What can hang from each mark
busiv: nibu togik
togik: busiv dakek dazen fufolik geku
dakek: togik
nibu: busiv
fufolik: duzib geku
duzib: fufolik
dazen: navok nibu togik

Known rows, with every way that one mark hangs from another
busiv[togik[dakek fufolik geku]]: [-1.57  1.22 -1.14 -0.58  1.67 -0.93  0.25 -2.25 -0.91  0.22  0.60  0.09
  1.00  0.91 -1.89 -1.77  1.16 -0.05  2.36 -0.14]
dazen[navok nibu[busiv[togik[fufolik[duzib geku]]]]]: [ 2.24 -0.32  1.74 -3.44  1.33  0.10  0.28  1.77 -1.80 -2.77  2.34  2.29
 -3.92 -1.89  1.71  1.90  0.11 -1.13 -1.15 -3.18]
dazen[navok togik[busiv fufolik geku]]: [ 3.68  0.09  4.02 -0.26  1.90 -0.25 -0.21  1.14  0.16 -0.61  1.70 -2.84
 -0.13  1.97  1.23 -0.09  2.88 -0.06  0.14 -0.63]
busiv[nibu togik[dakek fufolik]]: [ 0.80  1.70 -0.93  1.85  0.80  0.45  0.52 -2.99 -1.48  1.03 -1.12 -0.88
  0.45  1.66 -2.39  0.29 -2.38  1.51  0.88  0.58]
dazen[togik]: [-0.70  1.45  2.26  1.48  0.34  1.87  1.69  4.83  0.93 -0.74 -1.27 -2.81
  1.05 -1.68  1.95  3.07 -2.73 -1.81  3.69 -4.10]
togik[dakek fufolik]: [-1.12  1.45 -1.18 -0.02  0.42 -0.47  1.47  2.87  1.22  1.01 -1.43  1.32
  2.30 -0.61  1.46  2.25  0.61 -2.20  4.68 -2.30]
busiv[nibu togik[dazen fufolik]]: [-0.15  1.13 -0.20  2.33 -0.06  0.38 -0.32 -2.20 -2.28  0.93 -1.46 -2.78
 -1.16  0.61 -1.75  0.43 -3.20  2.03 -1.38  3.43]
togik[dakek]: [-2.16  1.90 -2.30  0.33 -0.65  1.88 -0.62  3.88  3.40  1.16 -2.18  2.52
  1.03 -2.21  2.77  3.83 -1.19 -2.47  3.14 -3.93]
dakek[togik[fufolik]]: [-0.39  1.99 -0.64  3.57  0.74 -0.75  0.45  4.70  1.63 -0.09 -0.66 -0.10
  2.42  0.60  0.92  0.60  1.48  1.31  3.91 -1.99]
togik[fufolik[duzib]]: [-1.42  1.33  1.21 -0.49  0.42 -2.91  2.08  7.57 -1.45  0.31  1.02 -1.11
  1.36 -2.13  1.84  0.47 -1.35 -3.72  3.54 -0.37]
nibu[busiv[togik[dazen[navok] fufolik geku]]]: [-0.14 -0.53  0.53 -0.38  2.90 -0.61 -0.30 -3.20 -1.67 -0.68 -0.11 -1.25
 -3.55  1.19 -0.63 -0.52  0.72 -1.50 -1.84  2.71]
duzib[fufolik[geku]]: [-3.02  1.50 -2.08 -0.06  0.56  0.43 -0.29  7.34 -0.81 -1.16  3.98 -0.17
 -0.13 -4.82  3.32 -0.61 -2.96 -3.91 -0.35 -5.19]
nibu[busiv[togik[dakek]]]: [-0.50  0.13 -1.17  0.56  2.85  1.00  0.54 -2.55 -0.43 -0.43 -1.13  0.08
 -2.40  0.12 -0.36  1.24 -1.52 -2.67  0.25 -0.93]
nibu[busiv[togik[geku]]]: [-0.06 -0.22  0.19  0.41  3.29  0.31 -0.22 -2.30 -1.22 -0.58 -0.29 -0.89
 -3.44  1.57 -0.96 -0.65 -0.81 -2.42 -0.84  1.21]
togik[dazen fufolik geku]: [-2.19 -0.31  0.71 -0.47 -0.96 -1.29 -1.04  1.72  0.47  0.93 -1.04 -0.80
  0.04  0.56  0.57 -0.96  1.85 -0.20  0.08  4.09]
togik[busiv dazen fufolik[duzib] geku]: [ 0.22 -2.75  0.49 -0.65 -1.32 -2.75 -0.92 -0.24 -0.66  1.42  1.39 -1.35
  0.87  1.04 -0.94 -4.27  1.81 -0.28 -3.04  6.11]
dazen[navok nibu togik[busiv dakek fufolik]]: [ 5.01 -1.33  3.16 -2.27  0.29  1.93  1.80 -0.13  0.98 -2.50 -0.06  1.01
  0.88  0.12  0.94  3.36  1.74  1.29  2.05 -5.46]
nibu[busiv[togik[dakek dazen fufolik geku]]]: [-0.86 -1.04 -0.69 -0.21  2.19 -0.23  0.44 -5.03 -0.93 -0.36 -0.88 -0.30
 -1.94  1.43 -1.76 -0.90  0.52 -1.20 -0.79  1.98]
busiv[nibu togik[dakek dazen[navok] geku]]: [-0.63  1.23 -1.41  0.49 -1.38  1.97 -3.52 -4.52  1.10  1.08 -1.12  0.62
 -1.50  0.85 -1.48  0.28 -1.13  3.29 -3.60  2.09]
fufolik[geku]: [-1.74  2.27 -1.82  1.39 -0.75  0.82 -0.54  5.67 -0.05  1.19  2.72  0.53
 -0.43 -3.18  3.79 -0.04 -1.77 -2.14 -0.08 -3.68]
togik[dakek dazen fufolik geku]: [-2.90 -0.42 -1.26 -1.28 -2.03 -0.56 -0.79 -1.14  2.40  1.28 -1.76  1.73
  2.09  0.43 -0.08 -0.57  2.88  0.49  0.97  2.05]

Rows
[-1.50 -1.84 -0.51 -2.90 -2.76  0.21 -0.19 -1.79  2.20 -0.19 -2.06  3.47
  1.79  0.50 -0.92  0.00  2.77  1.73  1.28  0.78]
togik[dakek dazen[nibu] fufolik geku]
[ 0.10  2.00 -1.72  2.05  0.08  2.08 -0.93 -2.29  0.04  1.14 -1.64 -0.05
 -0.42  0.53 -1.53  1.42 -3.71  1.31 -0.16 -0.53]
busiv[nibu togik[dakek]]
[ 3.09 -2.54  1.87 -1.63 -1.56  0.64  4.38 -0.56 -0.92 -2.15  1.90  0.52
  3.83 -0.71 -1.35 -1.01 -0.70  1.09  2.42 -5.71]
dazen[nibu togik[busiv dakek fufolik[duzib geku]]]
[ 4.03 -1.09  0.41  2.17  0.32  1.28 -3.31 -1.01  1.38  2.38 -0.52 -0.52
 -1.69  4.61 -1.05 -2.18 -0.30  0.52 -3.48  4.20]
togik[busiv[nibu] geku]
[-1.10  1.18 -1.14  1.91 -1.89  1.85 -2.19  4.28  3.74 -1.08 -1.63  2.29
  0.22 -2.10  2.65  3.41  0.98  3.07  0.56 -2.96]
dakek[togik[dazen[navok nibu]]]
[ 3.36 -1.23 -1.50  1.41 -0.73  1.98 -3.08 -3.82  3.33  2.64 -1.28  2.05
  0.39  4.44 -1.70 -1.76  0.72  1.22 -2.63  2.12]
togik[busiv[nibu] dakek geku]
[-1.00 -1.06  0.51 -0.47  2.17 -1.37  0.71 -2.76 -2.28 -0.73  0.34 -1.54
 -2.36  0.70 -1.59 -1.80 -0.44 -1.95 -1.45  2.92]
nibu[busiv[togik[dazen fufolik[duzib] geku]]]
[-1.25  1.88 -1.09  2.83 -0.61 -2.13  1.14  5.49  0.34 -0.19  2.62  0.22
  3.44 -1.11  0.95 -2.02  1.07  1.23  2.59 -3.02]
dakek[togik[fufolik[duzib geku]]]
[-0.08  1.54 -1.16  1.08 -0.53  0.86 -1.14 -3.56 -0.62  0.95 -1.31 -0.54
 -0.63  0.10 -1.04  1.57 -1.48  2.60 -1.67  1.59]
busiv[nibu togik[dakek dazen[navok] fufolik]]
[-2.66  0.74 -1.21  0.84 -1.64 -0.81  0.46  3.27 -1.03  1.16  0.94 -0.97
  0.45 -2.92  2.76  0.02 -0.22 -0.78 -0.29  0.48]
togik[dazen fufolik[geku]]
[-0.27 -2.19  2.77 -4.42 -1.50 -2.37 -0.41  1.59 -0.63 -1.61  1.21  1.43
 -1.58 -0.49  0.28 -1.07  2.41 -0.12 -2.04  2.99]
togik[dazen[navok nibu[busiv]] fufolik[duzib] geku]
[-1.15  0.16 -0.71  0.05 -1.67 -0.82 -0.50 -4.51 -1.22  0.89 -0.08 -0.51
  1.03  1.25 -3.72 -2.63 -1.47  2.86 -1.91  3.54]
busiv[nibu togik[dakek dazen fufolik[duzib] geku]]
[-0.27 -1.74  0.97 -0.98 -0.57  0.08  1.41  1.10 -0.67 -0.99 -2.50  0.17
 -1.35 -0.98  0.88  2.51 -0.44 -0.68  0.72  1.37]
togik[dazen[nibu[busiv]] fufolik]
[-1.01 -0.39 -0.95 -0.56  1.85  0.89 -1.24 -4.11  0.32 -0.49 -0.79  0.58
 -3.19  0.34 -0.33  0.47  0.31 -1.30 -2.18  0.94]
nibu[busiv[togik[dakek dazen[navok] geku]]]
[ 3.91 -3.21  4.57 -2.02 -0.33 -0.21  3.20  0.25 -1.33 -2.54  1.02 -1.21
  2.08  1.78 -2.48 -1.99  0.04  0.94  2.08 -1.74]
dazen[nibu togik[busiv fufolik[duzib] geku]]
[ 2.80  0.56  3.74 -0.30  1.32 -0.93  1.27  4.05 -0.68 -0.97  2.24 -3.13
  0.58 -1.08  2.37  1.34  0.59 -1.53  0.82 -2.37]
dazen[navok togik[busiv fufolik[duzib]]]
[-0.75 -0.42 -0.67  0.78  2.37 -0.34  1.09 -2.86 -2.57 -0.45  0.40 -1.63
 -2.68 -0.21 -0.35 -0.65 -1.02 -1.81 -1.44  1.22]
nibu[busiv[togik[dazen fufolik[geku]]]]
[ 0.29  0.85 -0.10  0.14 -0.03 -1.25  0.15 -3.27 -1.75  0.82  0.80 -0.46
  1.21  2.41 -3.94 -3.05 -1.37  1.82 -0.23  2.09]
busiv[nibu togik[dakek fufolik[duzib] geku]]
[-2.02  0.66  0.22 -2.08 -0.09 -1.12  0.40  1.59 -2.42 -1.34  1.14 -0.48
 -0.98 -3.55  0.54  1.11 -1.05  0.00  0.14 -0.20]
busiv[togik[dazen[navok nibu] fufolik[duzib]]]
[-3.00 -1.10 -1.96 -2.82 -4.50 -0.98  2.16  1.63 -0.04 -0.34  1.58  3.38
  3.26 -4.63  0.99 -0.38 -0.22  0.36  0.64 -2.93]
togik[dakek dazen[nibu] fufolik[duzib geku]]
[ 2.65 -3.21 -0.51 -2.82 -1.70  0.43 -2.21 -4.65  2.37  0.38 -0.57  3.45
  0.18  2.03 -0.44 -0.75  5.05  2.63 -2.81  2.37]
togik[busiv dakek dazen[navok nibu] fufolik geku]
[ 2.03 -1.44 -1.86  0.31 -2.68  2.54 -5.37 -4.69  4.48  2.52 -1.59  2.50
 -1.16  2.19  0.31  0.07  2.02  2.77 -6.28  3.62]
togik[busiv[nibu] dakek dazen[navok] geku]
[-1.35  1.82 -0.90  2.83 -0.61 -0.33 -1.16  4.10  2.43 -0.15 -0.89  0.24
  1.29 -0.98  2.29  1.88  2.36  2.41  1.36 -0.99]
dakek[togik[dazen[navok] fufolik]]
[ 0.36  0.01  0.32  0.77  3.91 -0.54  1.46 -1.65 -2.46 -0.68 -0.41 -1.74
 -2.82  0.99 -0.67  0.24 -1.11 -2.92  0.57  0.86]
nibu[busiv[togik[fufolik]]]
[ 2.40 -0.65  1.18  1.53 -0.99 -0.13  3.19 -0.85 -0.77  0.31  1.94 -2.24
  3.99  0.44 -1.14 -1.99 -1.42  0.49  0.83 -2.82]
dazen[togik[busiv[nibu] dakek fufolik[duzib geku]]]
